Each row comes from the steps of one path. Every step used is in the known rows, and no mark comes twice. Write the path behind each row, first mark first.
Known rows
tolop-zikeb-teba: [-.13,.09,-.13,-.05,-.04,.11,-.12,.00,.23,.25,.01,-.33,-.10,-.05,.12,-.20,.00,-.03,-.13,-.26,.09]
lufo-tolop-zikeb-teba-gokod: [-.14,.11,.03,.14,.05,.64,-.06,.05,.10,-.10,-.14,-.15,-.04,-.28,.55,-.19,-.10,-.14,-.16,-.19,.34]
lufo-tolop-zikeb: [-.20,.03,-.07,.08,.03,.28,-.05,.11,.16,-.39,.06,-.46,-.04,.12,.39,-.27,.06,-.28,-.09,-.07,-.02]
tolop-lufo-teba: [.07,-.05,.05,.06,-.15,-.06,-.08,.11,-.12,-.18,.26,-.06,.17,.03,-.30,-.39,.03,-.43,-.01,.32,-.06]
tolop-lufo: [-.05,-.08,-.04,.12,-.14,.13,-.03,.08,-.05,.02,.23,-.45,.34,.10,-.02,-.21,-.07,-.24,.02,.10,-.02]
gokod-tolop: [-.02,-.06,-.08,-.02,-.05,-.16,.11,.00,.20,.22,.06,-.32,-.10,.15,-.32,-.03,.03,.18,-.03,.05,-.08]
zikeb-teba-zepu: [.02,.06,-.11,-.06,.04,-.44,-.06,.01,.07,.29,-.03,-.06,.41,.06,-.10,.22,-.10,.11,.09,-.53,.04]
zepu-teba-gokod-tolop: [-.02,-.05,.04,.05,-.03,.05,.21,-.05,.02,.42,-.23,.14,-.38,-.20,-.06,.27,-.15,.47,-.10,.00,.20]
zikeb-teba-lufo-tolop: [-.07,.15,-.13,-.09,.00,-.12,.03,-.06,.04,-.16,-.18,.09,.06,-.07,.37,.09,-.18,-.27,.11,-.15,.05]
tolop-zikeb-teba-zepu: [-.13,.10,-.11,.02,.04,-.21,-.13,.02,.15,.28,.02,-.26,.22,.07,.07,-.02,.02,.07,-.12,-.62,.10]
zikeb-teba: [.03,.05,-.14,-.13,-.04,-.07,-.05,-.02,.16,.26,-.03,-.14,.09,-.05,-.05,.01,-.12,-.02,.08,-.17,.03]
lufo-teba-gokod: [.11,-.10,.18,-.03,.01,.04,-.06,.15,-.06,-.04,-.15,.55,-.35,-.17,-.24,-.12,.00,-.08,.01,.16,.04]
zepu-teba-zikeb: [.01,-.08,-.13,-.22,.05,-.14,.14,-.03,-.02,.26,.02,.10,-.29,-.02,.33,.17,-.16,.29,-.03,-.27,-.03]
tolop-lupem-teba: [.17,.00,.09,-.05,-.02,.20,-.15,-.07,-.07,-.18,.09,.08,.19,.09,-.26,.11,.22,-.04,.22,.45,-.25]
tolop-lupem: [.07,-.02,.02,-.07,.04,.13,-.02,-.10,-.09,-.05,-.01,.00,.10,.07,.00,.36,.08,.08,.19,.14,-.20]
gokod-tolop-zikeb-teba: [-.12,.12,-.15,.02,-.05,.07,.03,-.08,.32,.44,.08,-.53,-.13,-.01,-.12,-.23,.07,.16,-.25,-.16,.14]
zikeb-teba-lufo-tolop-gokod: [-.11,.24,-.18,-.09,.09,-.22,.03,-.23,-.06,-.38,-.13,-.02,.03,-.11,.48,-.03,-.15,-.31,.00,-.04,.04]
teba-zikeb: [.04,-.14,-.09,-.18,.05,-.02,.05,.06,.06,.15,.14,-.05,-.13,.10,.19,-.07,-.05,.13,-.01,-.24,-.10]
zepu-teba-gokod-tolop-lupem: [.06,.02,.13,.05,.05,.31,.23,-.24,-.19,.32,-.24,.28,-.24,-.25,.04,.65,-.04,.58,.00,.19,.12]
lupem-teba-zepu: [.08,-.06,.03,.02,-.01,-.39,-.18,.14,.05,-.04,.10,.03,.34,.25,-.39,-.07,.14,-.03,.13,-.11,-.15]
lupem-teba: [.09,-.07,.00,-.06,-.09,-.06,-.16,.12,.13,-.08,.10,-.06,.02,.14,-.33,-.25,.12,-.14,.12,.25,-.17]
lufo-tolop: [-.03,-.01,-.07,.00,.01,.10,.02,.09,.07,-.39,.02,-.27,.15,.11,.24,-.03,-.06,-.25,.13,.03,-.07]

Write each row's path
[-.05,-.04,.17,.12,.00,.20,.01,.09,.10,.14,-.03,.18,-.60,-.13,-.30,-.38,.19,.11,-.33,.15,.14]	lufo-teba-gokod-tolop-zikeb
[.14,-.13,-.02,-.15,.00,.04,-.09,.09,.08,.02,.24,.05,-.04,.12,-.08,-.32,.09,-.01,.02,.07,-.14]	lupem-teba-zikeb
[-.06,.08,-.14,-.17,-.04,-.31,-.02,-.08,.07,.28,-.22,.20,-.13,-.06,.04,.10,-.15,-.04,.07,-.23,.01]	zikeb-teba-lufo
[.07,-.02,.05,.20,-.09,-.43,.05,.05,-.13,.04,.33,-.16,.46,.18,-.59,-.21,.12,-.11,-.13,.06,.01]	gokod-tolop-lufo-teba-zepu
[.15,-.11,.00,-.23,.06,-.19,.01,.09,.01,-.05,.19,.32,-.30,.03,-.09,-.23,.06,-.05,-.05,-.02,-.13]	lufo-teba-zikeb
[-.17,-.06,.08,.17,.01,.38,.06,.06,.18,.33,-.08,-.19,-.43,-.06,-.03,-.23,.08,.30,-.30,-.07,.19]	teba-gokod-tolop-zikeb
[-.07,-.05,.15,.19,-.05,.42,-.08,.08,.20,.20,.04,-.10,-.34,-.04,-.30,-.46,.22,.18,-.26,.24,.14]	lupem-teba-gokod-tolop-zikeb
[-.11,.00,-.11,-.17,-.04,-.45,.10,-.08,-.04,.18,-.30,.36,-.46,-.01,.15,.34,-.16,.14,.07,-.18,-.07]	zepu-teba-lufo
[-.01,-.10,.08,.10,-.01,.16,.12,.04,.10,.33,-.12,.01,-.23,-.07,-.20,.03,-.04,.33,-.08,.04,.13]	teba-gokod-tolop
[.10,-.05,.04,-.06,.05,-.62,-.08,.13,-.05,-.11,.04,.32,.11,.16,-.41,.01,.10,-.08,.06,-.20,-.14]	lufo-teba-zepu
[.06,-.05,.07,.14,-.07,-.38,-.08,.13,-.20,-.14,.26,.03,.50,.14,-.35,-.19,.06,-.32,-.01,-.04,-.03]	tolop-lufo-teba-zepu
[-.03,.08,.03,-.02,.09,.08,.06,-.15,-.22,-.46,-.17,.22,.07,.05,.40,.44,.02,-.17,.21,.16,-.17]	teba-lufo-tolop-lupem
[.17,.01,.12,.03,.06,-.15,-.17,-.04,-.16,-.14,.09,.16,.50,.20,-.31,.30,.24,.10,.23,.11,-.23]	tolop-lupem-teba-zepu
[.12,-.11,.02,-.04,-.06,.04,.01,.09,-.17,-.08,.41,.04,.11,.01,-.03,-.43,.00,-.30,-.12,.13,-.02]	tolop-lufo-teba-zikeb
[-.09,.08,-.11,-.02,.10,-.01,.01,-.07,-.01,-.60,.07,-.38,.13,.07,.36,-.13,-.04,-.27,.01,.14,-.09]	lufo-tolop-gokod
[-.13,.07,-.10,-.08,.00,-.26,.15,-.06,-.08,-.26,-.28,.24,-.26,-.02,.46,.29,-.20,-.11,.09,-.08,-.03]	zepu-teba-lufo-tolop
[.09,-.04,.17,.10,.06,.41,.13,-.14,-.11,.23,-.12,.15,-.08,-.12,-.13,.42,.06,.43,.02,.24,.05]	teba-gokod-tolop-lupem
[.15,.08,.12,.11,.11,.06,-.12,-.03,-.20,-.59,.13,.04,.70,.19,.01,.28,.21,-.15,.27,.17,-.18]	lufo-tolop-lupem-teba-zepu
[.17,.02,.26,.14,.08,.71,-.10,-.02,-.21,-.53,-.06,.27,.25,-.14,.18,.15,.12,-.13,.20,.52,.00]	lufo-tolop-lupem-teba-gokod
[.04,.01,.02,-.02,.00,.23,-.04,.02,.05,.34,-.20,.18,-.04,-.28,.08,.08,-.20,.12,.03,-.18,.22]	zikeb-teba-gokod
[-.06,-.05,.07,.24,-.14,.29,.21,-.06,-.14,.39,-.01,-.15,.00,-.22,.00,.08,-.20,.27,-.17,.14,.31]	zepu-teba-gokod-tolop-lufo
[-.18,.16,-.15,-.10,.08,-.36,.14,-.22,-.17,-.48,-.23,.12,-.28,-.06,.58,.19,-.17,-.14,-.01,.04,-.03]	zepu-teba-lufo-tolop-gokod
